Each row was made from one small tree. Brackets hold a mark, then the marks that hang from it, in alphabetical order. Every link used is in the known rows. Write each row's tree.
In the rows, zero is written as 128.
Known rows
[P [K [Q [E H] V]]]: [170  68 122 129 161 165  96 126 104 137 111 144 149 110 140 117 110  45
 140 139 197 123 145  65 109 123 213]
[V [Q B E [J H]]]: [183  91  71 132 171 147 118  99 139 128 113 166 167  87 110 137 138  73
 137 150 160  98 110 108 128 125 193]
[P [K [Q B E J]]]: [178  76 119 131 180 159  89 104  97 143 106 142 141  99 144  84 128  14
 144 160 194 120 127  89 117 112 194]
[H [E [Q B K]] J]: [171  74 103 118 145 121 115 104 143 133 126 174 138  84 145  71 159  82
 156 155 136 110 118  94 151 122 204]
[B [H E] [Q K]]: [159 110  98  86 131 124 147 108 117 139 120 167 145 110 101 104 166 130
 153 128 136 119 110  91 138 132 190]
[H [E [Q V]] J]: [173  85  84 125 136 129 122  99 145 128 133 158 136 115 137  81 155  91
 144 140 154  92 128  94 143 100 204]
[B [H E J] [Q K]]: [166 109 105  99 144 118 143  94 127 136 114 170 144 102 105  84 181 121
 155 123 125 116 110  94 138 113 200]
[V [Q E J] U]: [188 111  79 121 162 132 104 110 124 133 118 182 175  80  91 143 133  87
 137 120 168  68 122  88 148 121 169]
[J [H [E [Q V]]]]: [163  83  84 111 135 145 131 110 152 124 146 151 142 118 132 106 156 116
 131 147 154  96 126 104 140 123 216]
[H E J]: [157 107 104 138 145 130 123 105 130 133 126 148 112 113 145  90 151 107
 142 129 147 100 112 110 153  94 206]
[E H [Q V]]: [165  60  82 108 127 117 103 121 127 117 125 150 160 117 123 130 136  92
 129 154 169  99 151  90 132 106 200]
[J [H [E Q]]]: [144  87  98 106 139 133 122 107 150 127 153 142 130 112 145 108 168 135
 123 143 157 104 124 123 161 120 224]
[E [H J] [Q B]]: [168  50  86 119 145  98  91 102 131 112 106 149 150 105 138 102 157  82
 142 164 164 106 141 105 149  88 212]
[Q J K V]: [183  93 105 128 150 137 119 120 115 139 121 168 159  93 107 108 133  56
 133 145 132  94 129  87 107 112 173]
[T [Q E]]: [157  98  90 129 125 136 109 127 131 159 131 138 147 111 130 129 127  97
 126 141 175  99 118  96 149 122 183]
[Q B [J H] V]: [192  82  74 133 163 141 123 109 125 116 106 150 156 114 110 105 140  58
 137 175 147  91 112 106 106  99 193]
[E [Q K]]: [152  81 110  98 129 117 105 118 125 143 147 152 156  93 129 114 161 106
 115 148 147 111 139 113 141 124 191]
[V U]: [169 108  91 111 137 118 107 123 108 129 124 150 151 115 109 122 147 120
 125 142 161  78 122 109 150 102 184]
[J [H E]]: [146 105 103 126 146 144 133 117 138 128 139 141 119 117 140 114 153 133
 128 136 147 104 108 121 150 117 218]
[Q E [J H] V]: [187 100  98 137 174 159 118 112 140 136 125 153 162  96 112 124 132  64
 125 134 154  88 121 101 104 109 196]
[K [Q [J H] V]]: [169  90  99 130 161 145 108 114 130 113 125 142 158 111 134 105 156  50
 124 161 156  97 123 114 112 102 208]
[V [Q [B H] K]]: [179  90  59 100 124 130 133 116 115 133 108 176 167  97  95 119 150 106
 133 165 142 113 123 100 123 129 189]
[P [K Q]]: [147  85 126 116 144 144 101 112  89 140 131 121 125 127 148  95 152  79
 116 156 188 126 135 111 133 108 208]
[H [E [Q K V]] J]: [177  84 105 121 137 134 124 108 147 138 138 177 147  89 133  79 155  85
 147 136 132 100 129  83 136 121 200]
[T [Q E V]]: [175  94  76 133 120 148 117 129 132 157 125 147 159 116 118 127 112  79
 136 144 172  93 120  77 128 125 176]
[B [Q E]]: [159 106  98 106 149 122 119 102 111 147 122 139 154 121 107 140 142 102
 143 129 171 114 107 103 136 126 175]
[Q B E]: [175  94  84 126 152 138 111 119 116 144 112 144 145 109 129 123 117  72
 142 155 171 107 110 104 128 118 184]
[T [Q B V]]: [182  76  51 130 110 129 121 124 119 138 106 144 154 133 115 108 119  74
 148 188 164  96 112  81 130 119 174]
[B H Q]: [159 105  76  85 129 108 131  98 103 130 116 135 154 139  91 119 174 130
 129 146 161 113 120 117 131 100 186]
[U V]: [164  85  95 116 135 128 126 120 114 128 139 141 140 126 121 121 137 105
 119 152 153  93 119  97 126  99 186]

Write each row's tree
[162  76  75 108 130 122 117 109 129 128 126 150 130 117 145  95 145  96
 151 166 167 104 117 103 160 121 195] : [H [E [Q B]]]
[171 103 122 109 170 126 115 101 117 151 119 168 169  83  99 128 143  68
 149 123 146 112 112  89 124 133 164] : [B [Q E J K]]
[156  61 101 110 149 104  90 110 129 115 126 150 152 100 131 123 153  84
 127 144 168  96 155 105 148  89 198] : [E H [Q J]]
[177  80  71 125 134 135 109 122 106 120 106 143 153 129 137 102 127  39
 147 186 170 110 112  98 114 116 190] : [K [Q B V]]
[188 105  91 121 151 147  96 134 116 130 119 163 175 100 119 122 122  56
 141 141 178  81 120  81 126 125 187] : [K [Q E [V U]]]
[159  85 128 124 154 138 104 137 125 145 121 166 156  74 129 145 116  88
 135 120 150 115 134  84 130 133 199] : [Q [E H] K]
[176  96  62 104 124 142 147 116 126 131 110 188 149  94 108 108 142 112
 155 153 139 110 114  86 137 141 195] : [V [Q [B [H E]] K]]
[185  95  50 110 131 116 115 115 108 119 106 172 167 112  95 133 139 110
 144 165 164  81 111  96 152 126 174] : [V [Q B] U]
[159  72 101 105 144 136 125 115 149 130 137 165 145  87 141  94 159 108
 143 161 137 114 114 105 149 144 217] : [J [H [E [Q B K]]]]
[199 100 101 118 157 131 110 127 114 132 116 186 176  83  88 109 135  69
 139 141 131  68 128  75 118 116 167] : [Q J K [V U]]
[182  72 116 133 175 135  98 129 124 133  95 180 163  63 124 127 107  39
 157 141 147 109 126  73 120 125 186] : [Q B [E H] J K]
[197 108  98 100 153 131 122 120 113 149 112 186 194  92  72 136 129  90
 159 125 146  90 108  60 120 153 162] : [B [Q E K [V U]]]
[147  99 117 132 165 146 113 111 139 114 134 145 127 102 159  96 160  75
 136 143 154 104 113 119 145 110 220] : [K [Q [J [H E]]]]
[156  62 122 112 145 105  94 113 138 126 130 163 157  77 136 110 167  97
 126 135 140 111 151 100 147 103 215] : [E [H J] [Q K]]
[165 105  98 119 140 145 120 120 126 156 136 175 165  76 112 151 127 100
 129 124 151 111 121  94 134 150 179] : [V [Q E K]]
[175  71  78  84 125 117 114 115 123 132 121 160 166  95 114  92 166  96
 126 172 149 113 139 107 126 115 199] : [E [Q [B H] K]]
[194  69  64  90 122 129 122 119 125 132 113 171 179 103 101  91 153  78
 134 177 146 105 140  88 106 120 192] : [E [Q [B H] K V]]
[178  82  98 109 158 163 105 111  98 144 102 135 145 113 135  83 138  54
 135 162 199 129 132  94 112 110 213] : [P [K [Q [B H] E]]]
[158  77 120 105 159 125 105 105 143 132 149 156 163  76 125 108 179  95
 108 146 134 102 139 123 134 115 207] : [E [Q [J H] K]]
[178 108  88  97 161 125 122  93 116 139 108 152 168 111  89 117 159  86
 139 126 166 102 123 100 120  98 178] : [B H [Q E J]]
[179 101  85 115 136 130 100 130 108 118 119 155 167 118 119 110 138  72
 136 157 169  80 123  91 131 115 189] : [K [Q [V U]]]
[174  67  77 110 148 109  97  98 121 123 120 149 151 107 127  96 154  61
 134 173 167  96 131 113 141  96 181] : [E [Q B J]]
[196  93  89 122 134 128 109 133 126 141 115 186 182  85  88 104 133  72
 143 150 136  65 126  59 134 124 161] : [T [Q J K [V U]]]
[177  71  66 114 139 143 132 109 148 118 128 156 146 119 131  96 145  94
 149 174 156 100 115  97 135 128 212] : [J [H [E [Q B V]]]]
[202  93  75 122 154 146  96 132 115 125  99 168 180 102 119 112 112  34
 161 164 180  84 109  73 121 131 183] : [K [Q B E [V U]]]
[170  76  82 122 144 115 113  93 138 125 121 156 127 110 150  74 160  87
 153 159 158 102 115 106 160 100 206] : [H [E [Q B]] J]
[163  87 110 122 165 110 108  97 125 131 104 150 158 106 115 135 147  94
 153 117 164 114 121  91 140 106 197] : [B [Q [E [H J]]]]
[173 102 103 127 158 144 114 112 129 151 129 183 168  65 107 141 131  72
 132 121 147 100 124  90 128 138 172] : [V [Q E J K]]
